Every row comes from one small tree of marks. The marks that hang from a mark follow it in brackets, in alphabetical order. Every link used is in the known rows. Which tree was each row made from?
Known rows:
P[F]: [-0.27 -0.72 -1.06 -0.62 -1.23  0.42  0.63 -0.33  0.21 -0.65 -0.31  0.71
 -0.35 -0.73  0.11 -0.47  0.97  0.36 -1.50  0.96 -0.61  0.03 -0.89  0.63
  0.79  0.52 -0.17]
F[P[B]]: [-0.85  1.13  0.02  0.05 -1.21  0.29 -0.47 -0.94  0.27 -1.27 -0.25 -0.55
 -0.04  1.26 -1.55  0.59  0.40 -0.27 -0.57  1.76 -0.88  1.02  1.04  0.48
  1.00  0.12 -0.37]
B[P]: [-0.12 -0.04 -0.98  0.04 -0.99 -1.17 -0.72 -0.69 -1.05 -0.02  0.30  0.09
 -0.17  0.69 -0.58  0.19 -1.07 -0.80 -1.51  0.68 -0.98  0.76 -0.32  1.32
 -0.03  0.25 -0.63]
W[Y[B]]: [ 0.13 -0.37 -1.83 -1.00  0.78  0.17  0.87  1.20 -0.14 -0.75 -0.82 -1.66
 -0.36  0.85  1.59 -0.34  0.93  0.09  0.35 -0.77  1.60  0.29  0.19 -1.42
 -0.90 -0.84 -0.21]
N[P Y[E[L] V]]: [-2.22  2.23  2.66 -0.01  0.77  0.47 -0.67  0.16 -3.43  2.21 -0.88 -0.68
 -0.76  1.18  2.42  2.68 -0.57  2.30 -0.34  0.27  2.13  0.45  0.06  0.34
  1.73 -0.91 -1.12]
D[W[Y[E]]]: [-2.12  0.13 -2.16 -1.23  0.84  1.18  0.81  2.22 -1.13 -0.68 -0.33 -1.32
 -0.05  0.73  1.43 -0.25 -0.40  1.90 -0.68 -1.20  2.44 -0.68 -0.13 -1.89
 -0.27 -1.25 -1.48]
E[L Y[A[D] B N V]]: [ 0.25  1.73  0.27 -3.28  2.23  0.54  2.00 -1.33 -2.27  1.08 -1.37 -2.46
 -1.53  0.69  2.07  2.44  0.57  2.55  0.27 -1.60  4.49  2.52 -3.39  0.72
  3.04  1.40 -1.12]
T[P[F]]: [-0.56 -0.01 -2.06 -0.03 -1.55  0.29  0.21 -0.47 -0.38  0.04  0.41  0.15
  0.34  0.14  0.62 -0.05  0.83  0.53 -0.58  1.91 -0.13  0.09 -0.58 -1.06
 -0.06  0.10  0.64]
W[D[A] Y[B E[L] N]]: [-0.80  2.91 -0.72 -4.59  1.30 -0.26  0.65  0.37 -4.59 -1.04 -1.90 -3.22
 -1.00 -0.12  2.08  1.57  0.03  0.88  1.18 -0.18  3.26 -0.13 -2.47 -1.50
 -0.54 -0.87 -1.50]
A[D Y[N[P[B]]]]: [-1.98  2.69 -0.65  1.06 -1.19  2.53  1.47 -0.56 -4.61  0.62 -1.36 -2.44
 -2.23  0.31  0.57  0.26  1.51 -1.11 -1.50 -0.77  1.21  0.59 -3.20 -1.07
  0.35  0.71 -0.56]
W[D]: [ 0.19 -0.57 -0.42 -0.19 -0.44 -0.64  0.60  0.54 -0.73 -0.69 -0.40 -0.05
 -0.85 -0.82 -0.42 -0.07  0.55 -0.54  0.98 -0.34 -0.71 -0.10 -0.68 -0.66
 -0.77 -0.58 -1.64]
T[P[B]]: [-0.88  2.13 -0.97  0.60 -0.77  0.65  0.12  0.40 -0.60 -0.02  0.26  0.48
  0.69  1.61 -0.21 -0.10  0.97 -0.37  0.63  2.09 -0.54  0.96 -0.58 -1.74
 -0.33 -0.12 -0.06]
A[D[W] Y]: [-0.56 -0.09 -2.56 -0.23 -1.30  2.20  3.42  0.80 -1.90  0.20  0.34 -3.85
 -2.44 -0.69 -0.50 -1.51 -0.59 -0.27 -1.82 -2.08  3.22 -0.34 -1.62 -0.72
  0.78  1.17 -1.39]
N[Y[A[D] B[P] E[L]]]: [-0.15  2.07  0.04 -2.89  0.54 -0.58  0.74 -0.73 -2.40  1.01  0.03 -3.53
 -2.09  1.36  0.54  2.47 -0.83  1.68 -1.87 -0.37  1.38  2.40 -3.87  2.28
  3.43  1.07 -2.46]
D[A[Y[E N[P] V]]]: [-2.05  1.76 -1.08 -1.08  1.08  2.17  0.14 -0.43 -6.07  2.13 -1.07 -4.24
 -0.66  1.10  2.07  2.95 -0.96  0.89 -2.71 -2.07  5.41  0.27 -0.63 -1.29
 -0.48  0.27  0.62]
E[Y[N V]]: [-0.03  0.04  0.31 -1.48  1.47  0.60  0.12  0.12 -1.57  1.19 -1.49  0.89
 -0.31  0.25  1.71  1.05  0.00  1.37 -0.34 -1.48  2.80  0.96 -0.32  0.38
  0.91 -0.20  0.41]
N[P]: [-1.17  1.26 -0.21  1.37 -0.47 -0.11 -0.67 -0.89 -1.52  0.70 -0.28 -0.82
 -0.17  0.52  1.41  0.38  0.45 -0.23 -0.38  0.67 -0.09 -0.24  0.49 -0.38
 -0.63 -1.12 -0.14]
K[L]: [ 0.05  1.11  0.84  0.64  0.17  1.25  0.22  0.41 -1.02 -0.97 -0.05  1.36
 -0.95 -0.26 -0.55 -0.61 -0.18  1.58  0.19  1.11  0.50  1.56  0.40  0.31
 -0.07 -0.55  0.17]
Y[A[D] B E N V]: [-0.54  0.20 -2.13 -2.01  1.78  2.51  1.06  0.06 -2.18  0.80 -0.55 -5.11
  0.61  1.87  1.59  4.43  1.14  2.68 -1.87 -3.16  4.32  0.51 -4.15 -1.91
  1.35  2.03  0.27]
N[P[B]]: [-1.66  2.44 -0.13  1.44 -1.06  0.66 -0.06 -0.52 -1.34 -0.04 -0.73  0.11
 -0.17  1.27  0.46 -0.22  1.60 -0.68 -0.58  1.81 -1.36  0.66 -0.20 -0.46
 -0.12 -0.86 -1.00]
E[L Y[B N V]]: [-0.04  1.53  0.77 -2.49  1.51  0.41  0.83 -0.75 -2.00  0.71 -1.69  0.12
 -0.63  1.06  2.66  0.87  0.53  2.41  0.49  0.13  3.63  1.07 -1.21  0.64
  2.21  0.67  0.87]
W[Y]: [-0.51 -0.46 -0.38 -0.49  0.94 -0.37  0.18  1.12 -0.35 -0.58 -0.78  0.25
 -0.51 -0.20  0.88 -0.09 -0.11 -0.05  0.87 -0.81  0.84  0.54  0.58 -0.86
 -1.20 -1.22 -1.23]
X[V]: [ 0.37  0.68  0.11  0.03  0.65 -0.07  0.04  0.87 -0.41  0.79  0.09 -0.78
 -0.15 -0.23  0.88 -0.23  0.24 -0.56  0.73 -0.09  1.27  0.62  0.93 -0.29
 -0.58 -0.33 -0.03]
P[B F]: [-0.81  0.56 -0.93 -0.51 -1.85  1.15  1.22 -0.26  0.30 -1.30 -0.79  1.73
 -0.44  0.06 -0.83 -0.93  2.04 -0.07 -1.65  1.99 -1.82  0.97 -1.61  0.66
  1.05  0.74 -0.87]
E[L Y[B[P]]]: [-0.21  1.29  0.39 -2.17  0.08 -2.24  0.59 -1.48 -1.55  0.01 -0.73  0.76
 -1.85  1.37  1.02 -0.69 -0.63  0.82 -0.09  2.12  0.02  2.33 -0.83  2.79
  2.60  0.40 -0.44]
D[W[Y[N V]]]: [-0.53  0.43 -3.38 -1.14  0.63  2.14  1.05  1.52 -2.12  0.06 -0.98 -1.40
  0.66  0.35  2.14  0.19 -0.24  1.17 -1.50 -1.98  4.78 -0.87  0.01 -2.01
 -1.61 -0.89 -1.39]
N[P[B F] Y[V]]: [-0.77  1.52 -0.82  0.33 -1.99  2.00  0.94  0.25 -1.33  1.11 -1.54  0.29
 -1.14  0.51  1.11  0.43  2.01  0.09 -3.29  1.07 -0.15  1.26 -0.23  0.73
  1.05 -0.88 -2.10]

Write each row's tree:
[-2.51  0.25  2.32 -0.88  1.48  0.43  0.85  0.26 -2.94 -0.06 -0.31  0.42
 -1.94  0.46  0.53  0.78 -0.74  2.09  0.57  0.08  2.24  1.20 -1.23  0.12
  2.08  1.71  0.12] => A[Y[E[L]]]
[-1.81  0.00 -0.46 -0.02 -0.72  1.60 -0.01  0.57 -2.27  1.87 -1.00 -0.98
 -0.68  0.59  2.43  2.27  0.84  1.98 -3.26 -0.32  1.28  0.06 -0.32  0.30
  1.43 -0.76 -0.61] => N[P[F] Y[E V]]
[ 0.22 -0.17 -0.12 -2.39  2.99  0.14  0.30 -0.28 -0.82  1.37 -1.17  0.59
 -0.37  0.64  1.73  2.27  0.15  2.11 -0.59 -2.24  3.80  2.71 -1.02  0.80
  1.13 -0.09 -0.87] => E[Y[A N V]]
[-0.39  3.66 -2.40 -0.67 -1.19  1.99  2.29  0.06 -1.28  1.47 -0.17 -3.54
 -1.98  0.46  0.44 -0.23  1.06 -0.21 -2.95 -0.37  1.32  1.10 -2.22  0.56
  1.20 -1.48 -4.75] => N[P[B] Y[A[D[W]]]]
[-1.14  1.34 -2.09  0.01 -2.17  1.11  0.72 -0.16 -0.42 -0.57  0.07  1.20
  0.31  0.93 -0.25 -0.56  1.92  0.05 -0.86  3.04 -1.24  1.05 -1.38 -1.12
  0.33  0.37 -0.26] => T[P[B F]]
[ 0.11 -0.32 -1.57 -2.26  2.43 -0.74  0.24  0.62 -1.66 -0.67 -1.45 -0.35
 -0.93 -0.87  1.36  1.43  0.68  0.27  1.06 -2.26  2.26  1.52 -1.98 -1.38
 -2.04 -1.50 -3.21] => W[D Y[A N]]
[-0.91  1.40 -2.21  0.45 -0.81  2.37  1.72 -0.79 -4.30  0.94 -0.97 -5.31
 -2.15  0.52  2.18  0.60  1.52 -0.36 -1.90 -1.75  3.31 -0.53 -2.90 -1.74
  0.19  0.83  1.30] => A[D Y[B N[P]]]
[ 0.90 -0.58 -2.37 -1.09  0.83  1.47  2.18 -0.24 -0.04  0.61  0.00 -5.01
 -0.16  1.17  0.40  2.48  0.90  0.87 -1.21 -2.52  2.98  1.50 -2.00 -1.01
  0.88  1.53 -1.32] => Y[A[D] B V]
[ 0.88  0.97 -1.36 -3.04  1.51  0.52  1.70 -0.67 -1.02  0.74 -1.09 -2.89
 -1.54  0.41  1.43  1.16  1.20  1.23 -0.72 -2.12  2.85  1.82 -3.74  0.43
  2.15  0.38 -0.31] => E[Y[A[D] B N]]
[ 0.49 -0.29 -2.39 -1.78  1.38  0.45  2.12  0.57 -0.21 -0.34 -0.64 -4.17
 -1.19  0.41  1.11  1.17  0.93  0.33  0.19 -2.62  2.35  1.75 -2.07 -1.39
 -0.10 -0.17 -2.19] => W[Y[A[D] B]]
[-2.00 -1.29 -0.17 -0.54  1.89  0.83 -0.08  2.17 -1.62 -0.11 -1.09 -0.61
  0.46  1.17  1.50  2.50 -0.37  1.96  0.17 -2.29  2.64  0.68  0.44 -2.06
 -0.45 -0.48 -0.81] => W[Y[E V]]
[-2.69 -0.48 -2.88 -0.30 -0.23  3.41  1.33 -0.23 -4.53  0.63 -1.68 -2.97
 -0.84  1.78  3.53  2.38  2.42  2.61 -3.99 -1.04  4.45  0.10 -2.41 -1.88
  0.94  1.51  2.30] => A[Y[B E N[P[F]] V]]
[-0.96  1.86  0.42 -3.13  1.09  0.82  1.90 -0.44 -3.56  0.19 -0.37 -3.70
 -1.76  0.82  0.84  0.80 -0.92  1.24 -0.63  0.16  3.92  1.27 -1.20  0.17
  2.01  1.66  0.43] => D[A[Y[B E[L]]]]
[ 0.00 -1.04 -2.94 -1.95 -1.38  1.10  0.69  0.91 -1.56  0.82 -0.69 -1.76
 -0.70  1.67  1.19  1.82  0.42  1.87 -5.05 -0.18  1.04  0.89 -1.59  1.44
  2.31  0.81 -0.17] => N[Y[B[P[F]] E V]]
[-0.82  0.60  2.63 -1.34  1.46 -0.74  0.76 -0.34 -1.25  0.70 -1.01  1.84
 -1.09  0.19  1.02  0.60 -0.76  1.80  1.58  0.37  1.76  2.12  0.70  1.48
  2.18  0.21 -1.02] => E[L Y[V]]
[-0.40  0.57 -1.67 -2.39  2.32  1.07 -0.05 -0.30 -1.09  0.18 -0.44 -2.29
  0.78  1.90  2.06  2.74  1.50  2.68 -1.47 -1.24  2.97  0.51 -3.30 -1.00
  0.88  0.93  1.03] => Y[A B E N]
[-0.79  1.93 -0.98 -0.16  1.33  0.06 -1.12 -1.78 -2.16  1.13 -0.43 -1.01
  0.23  0.66  2.01  2.09  0.91  0.72 -1.05 -0.28  1.83  0.85 -1.38 -0.32
 -0.86 -0.76 -0.63] => Y[A N[P]]
[ 0.97 -0.38 -0.99 -2.65  2.32 -0.64  1.47 -0.43  0.94  0.29 -0.54 -0.73
 -1.29  1.13  1.45  0.31  1.11  1.68 -0.27 -0.83  2.08  2.91 -0.77  1.03
  1.99 -0.34 -0.73] => E[Y[A B]]
[-2.20 -0.34 -1.89 -2.58 -1.08 -1.45  1.00  0.18 -3.25 -2.29 -1.46 -0.24
 -1.78  0.53  1.34  0.63  0.75  1.38 -0.61  1.67 -0.46  1.39 -2.94 -0.05
  0.83  0.18 -2.37] => W[D Y[B[P[F]] E[L]]]
[-1.84  1.86 -1.17 -1.55  0.31  0.77  0.45 -0.36 -6.58  0.92 -1.28 -3.73
 -1.92 -0.25  1.45  1.78 -0.17 -0.18 -1.36 -1.53  3.10  0.03 -1.99 -1.33
 -1.04 -0.87 -0.64] => W[D[A[Y[E N[P]]]]]
[-0.66 -0.99 -0.92 -2.05  0.83  1.17  2.05  1.52 -4.03  0.59 -0.69 -3.40
 -1.84 -0.24 -0.38  2.06 -1.15  0.14 -0.95 -2.94  3.85  1.17 -0.46 -1.25
 -0.14  0.58 -1.74] => W[D[A[Y[E V]]]]
[-0.83  2.18 -0.20 -3.47  1.70  2.24  1.45 -0.50 -5.13  0.89 -1.15 -4.08
 -0.86  1.29  1.75  2.42 -0.85  2.01 -1.65 -1.19  6.29  0.71 -1.93 -0.66
  1.46  2.21  1.15] => D[A[Y[B E[L] N V]]]
[-2.31  2.59 -0.21 -1.22  2.44  1.04 -0.55 -1.72 -3.90  1.14 -1.03 -2.64
  0.79  2.92  3.90  4.50  1.32  3.65 -0.89  0.04  4.39  1.04 -2.40 -1.33
  1.13  0.93  0.17] => Y[A B E[L] N[P] V]
[-0.58  2.00 -1.00 -0.80  0.52  0.05  0.13 -0.99 -2.38  1.03 -1.70 -1.24
 -0.92  1.18  3.51 -0.01  1.75  0.99 -0.84  0.37  1.76  0.21 -0.91 -0.06
  0.68 -1.34  1.62] => E[Y[B N[P]]]
[-1.07  0.54  0.20 -0.49  2.16  0.75 -0.54  0.61 -1.98  2.58 -0.53 -1.82
 -0.48  1.52  2.29  3.95  0.02  2.42 -2.01 -1.90  2.94  1.82 -0.17 -0.03
  0.84 -1.25 -2.01] => N[P Y[A E V]]
[ 0.71  1.08 -2.88 -1.13 -0.83 -0.11 -0.66 -0.99 -1.90 -0.06 -0.32 -1.58
  0.36  1.48  0.87  0.45  0.29 -0.33 -2.47  0.60  0.62 -0.15 -1.92  0.41
 -0.24  0.74  1.41] => Y[B[P] N]
[-0.25 -0.82 -1.44 -1.04  0.98  0.48  0.23  1.61 -2.71 -0.32 -1.93 -0.64
 -0.22 -0.61  1.63  1.40  0.43  0.13  0.93 -2.49  2.66 -0.04 -0.69 -2.32
 -2.34 -1.22 -2.11] => W[D Y[N V]]
[-0.99  0.53 -0.20 -1.92  2.51  0.61 -0.86 -0.18 -1.49  0.39 -0.26 -0.54
  0.78  1.03  1.20  3.04  0.32  2.54 -0.99 -1.29  2.12  0.81 -2.66 -0.41
  0.69  0.50  0.19] => Y[A E N]
[-1.84  1.18 -1.05 -2.75  1.35 -1.08  0.88 -0.42 -2.95 -0.65 -0.66 -3.48
 -1.48  1.69  1.25  2.70 -0.65  1.62 -0.17 -0.77  1.81  2.67 -3.57  0.12
  1.72  0.91 -2.82] => W[Y[A[D] B[P] E[L]]]
[-0.76  1.21 -1.14 -3.30 -0.35 -1.12  1.71 -0.68 -5.13 -0.57 -0.49 -3.62
 -2.87  0.76 -0.20  0.87 -1.37 -0.14 -1.24  0.48  2.25  1.91 -2.20  0.90
  1.02  1.25 -1.68] => W[D[A[Y[B[P] E[L]]]]]
[-1.94  1.71  1.13 -2.05  2.07  1.36  0.21 -0.78 -3.37  0.88 -0.58 -2.44
  0.19  0.74  1.04  4.50 -0.37  2.97 -0.08 -1.80  3.63  1.22 -4.06 -0.57
  2.18  2.04 -1.25] => Y[A[D] E[L] N V]
[-0.56 -0.03 -1.09 -2.49 -0.93 -1.16  1.67 -1.50 -1.61 -0.20 -1.28  0.94
 -1.58  1.20  1.30  0.14  0.23  1.71 -2.03  2.13  0.96  2.81 -0.85  2.85
  3.17  1.28 -0.74] => E[L Y[B[P[F]] V]]
[ 0.20  1.08 -0.47  0.07  0.60  1.04  0.92 -0.22 -1.89  2.83 -0.47 -4.07
 -1.45  0.17  1.15  2.81 -0.10  0.19 -1.77 -2.62  2.59  1.62 -0.91  0.35
  0.78 -0.93 -3.23] => N[P Y[A[D] V]]
